(in the rows, 128 means zero)
Known rows, with every step that occurs:
dorur-tubub-vibo-robot-nibub-fuzo: [120 194 123 154 183 173  59  92 133 147 166  87  87 136 121 122 124 159
 167  91 134 115 159 124  57 125 109 157 107 106 147 169 110  90 125  66
 167  79]
tubub-vibo-robot: [121 179 140 144 148 161  81  99  96 122 172  75 107 150 117 129 138 118
 164  93 134 135 175 125  50 141 102 138 105 112 150 136 139 108 113 119
 170 112]
dorur-tubub-vibo-robot: [128 214 124 177 168 163  72 114 137 135 192  84  91 145 127 131 111 129
 166  93 142 111 175 109  43 142 117 139 107 118 144 152 123 101 118  76
 159  96]
vonim-dorur-tubub-vibo-fuzo-nibub-robot: [113 180 127 186 142 177  82 139 149 127 158  92 113 106 127 119 121 173
 178 106 141 131 160 160  19 131 109 152 132 120 172 152 130 122 129  88
 169 104]
robot-nibub-pusag-gomer-bugup-tikalal: [121  88 116 100 191 170 149 108  77 157  99 122 144 107 117 130 165 143
 167  99 140 139 138 177 112  81 145 126  77 106 179 130  85  97  93 161
 181  74]
fepo-nibub-robot-vibo-vonim-dorur: [127 158 102 174 108 176  85  97 157 109 122  85 118 119 107 119 133 181
 175  93 147 137 115 144  98 136 135 125 176 133 150 146 156 146 110 175
 154  80]
fuzo-nibub: [151 112 107 137 146 149 130 122 151 154 112 104 114  86 119 127 138 156
 157 120 143 155 122 138 120 137 139 119 139 116 145 129 121  85 114 170
 144 108]
vonim-dorur: [120 123 142 139 104 163 109 138 124 128 137 135 120 121 130 126 111 145
 153 127 127 143 134 150  77 123 141 131 147 119 169 137 118 118 104 141
 143 135]
fuzo-gomer-fepo-nibub-robot-vibo-tubub: [144 148 100 147 128 150  66  83 127 129 105  66 129 120  77  87 134 154
 185 117 146 138 143 127  72 135 156 110 162 152 169 158 146  46 134 179
 180  84]
vonim-dorur-tubub-vibo-robot-nibub-fuzo-gomer: [118 180 135 134 149 176  53  96 123 128 142 108  98 125 115 116 114 179
 174 120 128 123 155 155  19 124 112 163 132 114 182 174 106  81 119  72
 149 100]
dorur-tubub-vibo-fuzo-gomer-pusag-nibub-robot: [127 180 121 217 168 170  75 114 132 144 161  72 117 121 108 111 143 150
 182  99 157  97 197 159  22 142 103 133  97 125 153 148 127  88 150  88
 184  92]
fepo-gomer: [155 130 114 159 125 157 129  86 113 121 136  99 111 146 103 126 103 141
 145 101 144 140 164 152  56 107 145 100 118 144 153 123 132 102 105 100
 166 103]
robot-nibub: [124 101 102 107 144 174 125  95 104 161 121 119 114 116 117 116 158 159
 160  90 123 123 135 151 147 130 143 133 148 107 150 129 100  76 106 162
 142  89]
vonim-dorur-tubub-vibo: [115 189 131 160 124 167  95 122 135 125 172 118 119 133 136 130  96 146
 154 123 129 128 152 135  26 136 124 130 126 117 171 151 118 127 113  85
 135 118]
duzo-gomer-robot: [120 167 124 129 137 181 109  91 105 162 113 119 127 157 143 139 147 115
 166 122 151 152 146 167  72 138 144 101 153 104 164 144 139  80 102 118
 188  75]
bugup-gomer-pusag-nibub-robot-vibo: [129  98 143 170 142 154  92 102 124 149 110 129 120 139 163 101 176 137
 188 150 145 113 126 138  83 110 137 116 141 108 154 124 138 122 144 180
 162  79]
bugup-tikalal: [121 106 143 166 142 127 129 149 122 126 174 119 118 146 138 134 128 136
 140 137 147 126 135 138 123 104 136 122 111 122 137 123 108 119  72 131
 210 133]
duzo-gomer-fepo-nibub: [136 161 126 125 114 169 116  95 108 173  99  93 149 142 119  99 118 139
 172 120 160 153 123 147  80 123 172  75 154 113 163 149 155  82 110 140
 182  72]
nibub-fuzo-vibo: [126  99 139 128 158 152  71  87 167 118 100 128 124 127 108 129 161 143
 145 148 128 145 114 171  97  98 105 147  99 144 142 150 101 101 130 144
 166 121]
dorur-tubub-vibo-fuzo-gusev: [138 188 115 189 183 155  97 120 142 119 198  75 108 125 115 124 139 130
 167  99 145  97 213 142  50 138  98 137  94 136 120 140 137  99 128  70
 157  88]
tikalal-bugup-gomer-pusag-nibub-robot-vibo-tubub-dorur: [140 116 123 163 140 168  98  90 116 100 111 134  81 142 174  91 185 123
 194 154 126 113 172 110  90 111 149 118 136 112 163 143 125 111 149 180
 151  77]
gomer-robot-vibo: [116 190  90 129 149 172 103  70 121 127 138 103 102 146 131 126 155 103
 148 116 120 149 127 123 103 158 135 112 147 118 159 114 149  59 109 145
 182  86]
robot-vibo-fuzo-gomer-fepo-nibub-pusag: [142 155 108 127 156 161 103  60 128 118 102  70 114 119  95  88 151 136
 167  98 148 128 170 139 106 144 121 108 116 146 153 108 172  44 118 161
 195  77]
robot-nibub-pusag: [120  87 117  91 169 168 134  85 114 177  99 129 140  97 116 135 159 164
 154  84 130 131 149 159 134 104 136 141 117 109 160 141 102 107 108 169
 138  91]
pusag-nibub-robot-vibo: [114 109 119 177 140 180  89 121 153 149 119 126 119 126 111  99 162 171
 159 107 179 112 112 140 112 111 124 115 160 108 148 148 108 131 142 172
 162  69]
gomer-robot: [124 159 106 151 143 162 110 112 107 154 145 104 117 127 124 137 146 116
 154 115 124 153 143 140  93 137 144 119 135 121 155 131 136  72 108 140
 190 112]
dorur-tubub: [138 156 117 179 156 155 100 134 163 149 166 121  99 128 130 131 105 139
 153 107 146 111 149 119  97 135 146 123 127 128 135 151 103 101 117 104
 146 100]
fuzo-vibo-robot: [134 165 122 127 152 167  65 108 148 112 139 105  98 135 108 132 173 110
 179 112 130 118 140 150  75 135 119 142 131 151 147 112 111  66 103 164
 146 125]
robot-vibo: [124 146 110 121 140 163 107  69 144 106 132 117  98 153 131 117 143 114
 140 115 133 131 125 115 133 154 128 112 139 120 144 113 133  93 112 160
 142  85]
nibub-fepo-gomer-robot-vibo-fuzo: [143 159 101 146 164 155  94  86 124  99 139  79  88 132 112  86 103 154
 146  65 150 148 161 133  38 108 142 104 112 141 160 124 172  75 117  95
 221  95]
tikalal-bugup-gomer: [159  77 134 129 131 155 127 104 108 105 125 151  81 140 169 109 154 125
 158 155 139 119 175 118 130 113 157 100 120 142 139 136 114 117 123 168
 145  89]
gomer-bugup-tikalal: [126 116 120 170 153 130 126 158 110 110 155 114 125 138 145 128 134  95
 145 155 108 158 122 150 117 108 180 122  78 132 147 103  94 121  73 132
 211  97]
duzo-gomer-pusag-nibub-robot-vibo-fuzo: [112 146 144 164 141 200  95  86 119 154  85 104 119 144 142 105 173 129
 187 113 167 123 152 182  71 134 131 111 149  88 161 126 146  88 133 139
 192  64]
fuzo-vibo-tubub-dorur: [132 168 101 147 147 153  83 110 161 106 140 110 121 141 118 136 168 108
 187 123 110 121 153 139  68 130 107 143 130 141 156 123 108  75 111 164
 137 133]
vonim-vibo-fuzo-gomer-robot: [126 131 136 164 147 173  87 109 108 132 144  77  77 110 126 141 146 126
 165  89 145 126 190 179  37 154 139 108 141 134 148 107 126  53 103 129
 252 133]
tikalal-bugup-gomer-fepo-nibub-robot-vibo-vonim: [153 127 119 147 127 156  93  81 110  98 105 113  92 135 154  85 155 143
 179 141 149 120 148 104 134 118 172  90 137 157 146 138 159 120 124 196
 176  65]
pusag-nibub-fuzo-gomer-robot-vibo: [136 117 118 150 154 164  82  86 136 154  89 121 109 118  98  97 150 174
 148 147 169 130 121 152 100 109 112 113 133 110 152 160 111  62 140 139
 188  81]
tikalal-bugup: [148 101 121 127 126 167 131 102 114 103 129 134  83 123 136 116 145 118
 139 131 135 133 176 123 135 131 161 102 115 136 141 138 103 102 120 165
 140 106]

Rows:
[144 108 117 144 156 172 129 140  75 121 115 109 127 129 110 120 138  90
 175 119 144 157 133 165  79 114 156 100  79 119 176 121  96  82 121 164
 175  78]
pusag-gomer-bugup
[101 112 124 157 147 171  74  97 159 108 127 118 120 148 118 120 170 139
 158 102 145 133 114 146 103 130 129 140 153 128 155 147 124 141 137 171
 159  76]
nibub-robot-vibo
[118 107 138 192 133 169  98 129 122 170 114 107 138 102 116 113 162 139
 171 120 141 131 130 158  74 116 151 125 132 100 159 139 118 111 147 177
 163 121]
gomer-pusag-nibub-robot
[114 127 144 116 158 179  64 114 119 144 148  93  59 106 137 126 128 159
 162  51 140 127 137 136  48 124 169 128 162  98 152 135 100  91  96 142
 209 124]
vonim-vibo-robot-nibub-fepo
[138 185 116 186 167 156  90 107 132 125 177  79 105 138 114 121 121 137
 167  98 150 100 208 142  47 155  98 128  91 138 141 139 128  76 127  74
 174  95]
dorur-tubub-vibo-fuzo-gomer
[134 156 108 152 141 185  91 107  91 139 109  61 128 124  84  86 130 141
 202  82 172 144 125 124  62 104 140  93 140 119 183 153 147  55 142 181
 206  73]
pusag-gomer-fepo-nibub-robot-vibo-tubub
[111 138 155 106 172 190  79 101  83 173 121  84  89 101 119 132 142 139
 180  58 154 132 142 151  31 105 164 114 133  99 179 134 108  69 103 159
 228 118]
vonim-vibo-robot-nibub-pusag-gomer-fepo
[140 137 117 145 159 163  89  81 132 106 110  87  86 122 112  75 151 139
 165  98 155 113 166 138  97 151 118 113 121 123 150 104 153  38 132 155
 185  95]
robot-vibo-fuzo-gomer-pusag-nibub-fepo
[121 176  97 170 126 153  81 108 133 141 128  62 146 125  95  79 137 149
 190 101 125 154 112 109  74 115 163 113 156 124 172 157 163  87 134 170
 190  86]
gomer-fepo-nibub-robot-vibo-tubub-dorur
[145 130 118 169 155 163  98 121  99 133 132  77 100 115 100 114 159 130
 182 100 143 123 207 178  90 151 114 133 119 147 146 114 148  21 113 129
 225 112]
vibo-fuzo-gomer-robot
[112 131 112 195 144 175  80 132 156 143 128 119 117 133 114  97 163 169
 181 104 165 112 125 127  94 108 115 129 163  96 157 156 110 126 143 165
 166  75]
pusag-nibub-robot-vibo-tubub-dorur
[115 110 122 193 148 186  88 131 147 146 121 110 110 120 110  88 168 173
 171  92 182 105 137 150 115 112 112 123 152 111 141 133 119 114 143 160
 193  71]
pusag-nibub-robot-vibo-fuzo
[133 172 124 143 124 156  78 111 150  98 122 122 120 122 123 149 146 128
 171 129 135 111 137 166  95 145 114 131 125 164 148 102 128 107  80 182
 134 148]
fuzo-vibo-vonim-dorur
[132 172 116 146 143 156  88  72 140  97 125 108  87 146 138 134 128 120
 151 101 145 112 136 111 164 168 122 119 131 131 128 101 153 106  88 174
 156  97]
robot-vibo-vonim
[150 137 106 180 141 141 136 112  98  97 149  94 115 154 121 124 106 113
 142 137 121 158 148 162  56  90 178 101  79 150 157  99 114 113  75  83
 213  86]
fepo-gomer-bugup-tikalal
[149 132 105 167 144 155 112 128 124 158 130 107 112 107 103  85  98 189
 142  89 182 134 137 130  49  81 148  83 126 117 157 147 129  97 127 118
 191 100]
pusag-nibub-fepo-gomer-robot
[148 107 118 155 126 157 108  97 152 146 114  90 121 106  97 115 118 182
 150 118 136 161 120 144 114 102 132 123 131 120 132 168 130 112 124 139
 171  95]
fepo-nibub-fuzo
[123 140 148 133 127 174 115  83 108 155  96 117 132 149 150 137 144 101
 168 130 137 146 150 170  69 141 156 108 135  96 163 131 137  91 113 136
 159  99]
duzo-gomer-pusag
[143 166 119 160 162 153 117  81 103 113 138  39 116 108 111 102 128 145
 164  79 136 153 196 153  15 134 103 120  71 121 158 108 178  84 132 101
 201 115]
tubub-vibo-fuzo-nibub-fepo-gomer-pusag
[127 207 118 157 136 167  76  88 154  94 137 118  80 142 149 131 104 135
 157 108 142 105 134 110 127 165 126 127 145 131 144 113 148 111  86 141
 146  98]
robot-vibo-vonim-dorur-tubub
[153 112 109 146 153 134 107 121 127  98 130 102 114 124 112  94  84 143
 135  92 136 167 136 138  39  88 185 101  83 146 163 135 128 124 114 110
 179  95]
nibub-fepo-gomer-bugup
[130 147 118 178 141 148  94 140 135 130 153 105 108 135 131 129 126 125
 188 102 115 132 176 108  91 123 123 150 137 105 152 149 120  94 113 140
 163 127]
vibo-tubub-dorur
[154 114 129 147 122 130 112 120 105 164 126 102 138 131 140  86 127 150
 184 142 140 134 122 113  95 100 165  89 138 136 149 135 160  99 120 171
 182  86]
bugup-gomer-fepo-nibub
[108 188 138 141 147 183  60 105 126 135 151 107  96 125 128 118 110 175
 169 110 122 128 146 144  33 116 115 163 131 103 174 170 109 103 117  69
 157 102]
vonim-dorur-tubub-vibo-robot-nibub-fuzo
[155 143 116 179 122 167 133  82  98 146 119  87 115 125 105 113 113 137
 156 113 141 137 160 156  35 106 155  91 114 122 163 113 135  81 120 114
 167 113]
fepo-gomer-pusag-nibub
[153  94 124 144 122 155 110 106 105 121 114 120 109 125 145  81 158 147
 176 150 142 134 150 118 104  97 183  91 134 151 154 156 137 118 140 184
 173  74]
tikalal-bugup-gomer-fepo-nibub-robot
[124 109 114 105 166 171  77  66 133 138  84 119 112 112 110 126 173 174
 164 110 123 120 121 176 150 114 112 159 121 130 143 136 100  78 106 164
 161  97]
robot-nibub-fuzo-vibo-vonim
[127 111 147 155 166 170 115 118 145 152 121  81  87  72 139 149 140 147
 157  73 153 138 175 168  61 128 135 118 121 118 141 107 126 104 104 145
 235 133]
vonim-vibo-fuzo-nibub-pusag
[131  91 114 161 152 156 102 137 166 151 107 104 128  86 109 126 161 174
 170 109 152 157 110 158  99 124 139 142 151 121 155 153 118 121 134 180
 156  97]
fuzo-nibub-robot
[150 136 116 136 129 169 130 122  72 161 115  75 145 115  79  91 118 135
 184 101 169 148 121 139  70 107 152  72 115 120 179 144 140  50 129 177
 187  97]
pusag-gomer-fepo-nibub
[146 152 100 168 156 169 104 109 126 138 128  90  90 115 107  69 112 183
 151  74 183 123 151 130  62  95 130  86 124 117 152 124 151  73 127 111
 217  84]
pusag-nibub-fepo-gomer-robot-vibo-fuzo
[127  77 122  94 159 157  83  70 100 164  77 112 128 109  89  91 154 182
 161 124 126 140 119 169 125 105 143 142 127 122 166 165 101  41 129 151
 176  88]
robot-nibub-fuzo-gomer-fepo
[134  97 124 188 162 170 100 151 147 144 118  76 104  82 108 109 166 168
 188  79 155 137 169 174 113 126 113 153 132 130 138 123 143  86 129 152
 214 100]
vibo-fuzo-nibub-robot
[111 146 120 104 155 195  99  64 100 175  83 122 122 148 138 127 164 150
 169 117 141 154 132 184  92 119 138 122 156  91 169 158 124  65 111 110
 197  53]
duzo-gomer-robot-nibub-fuzo
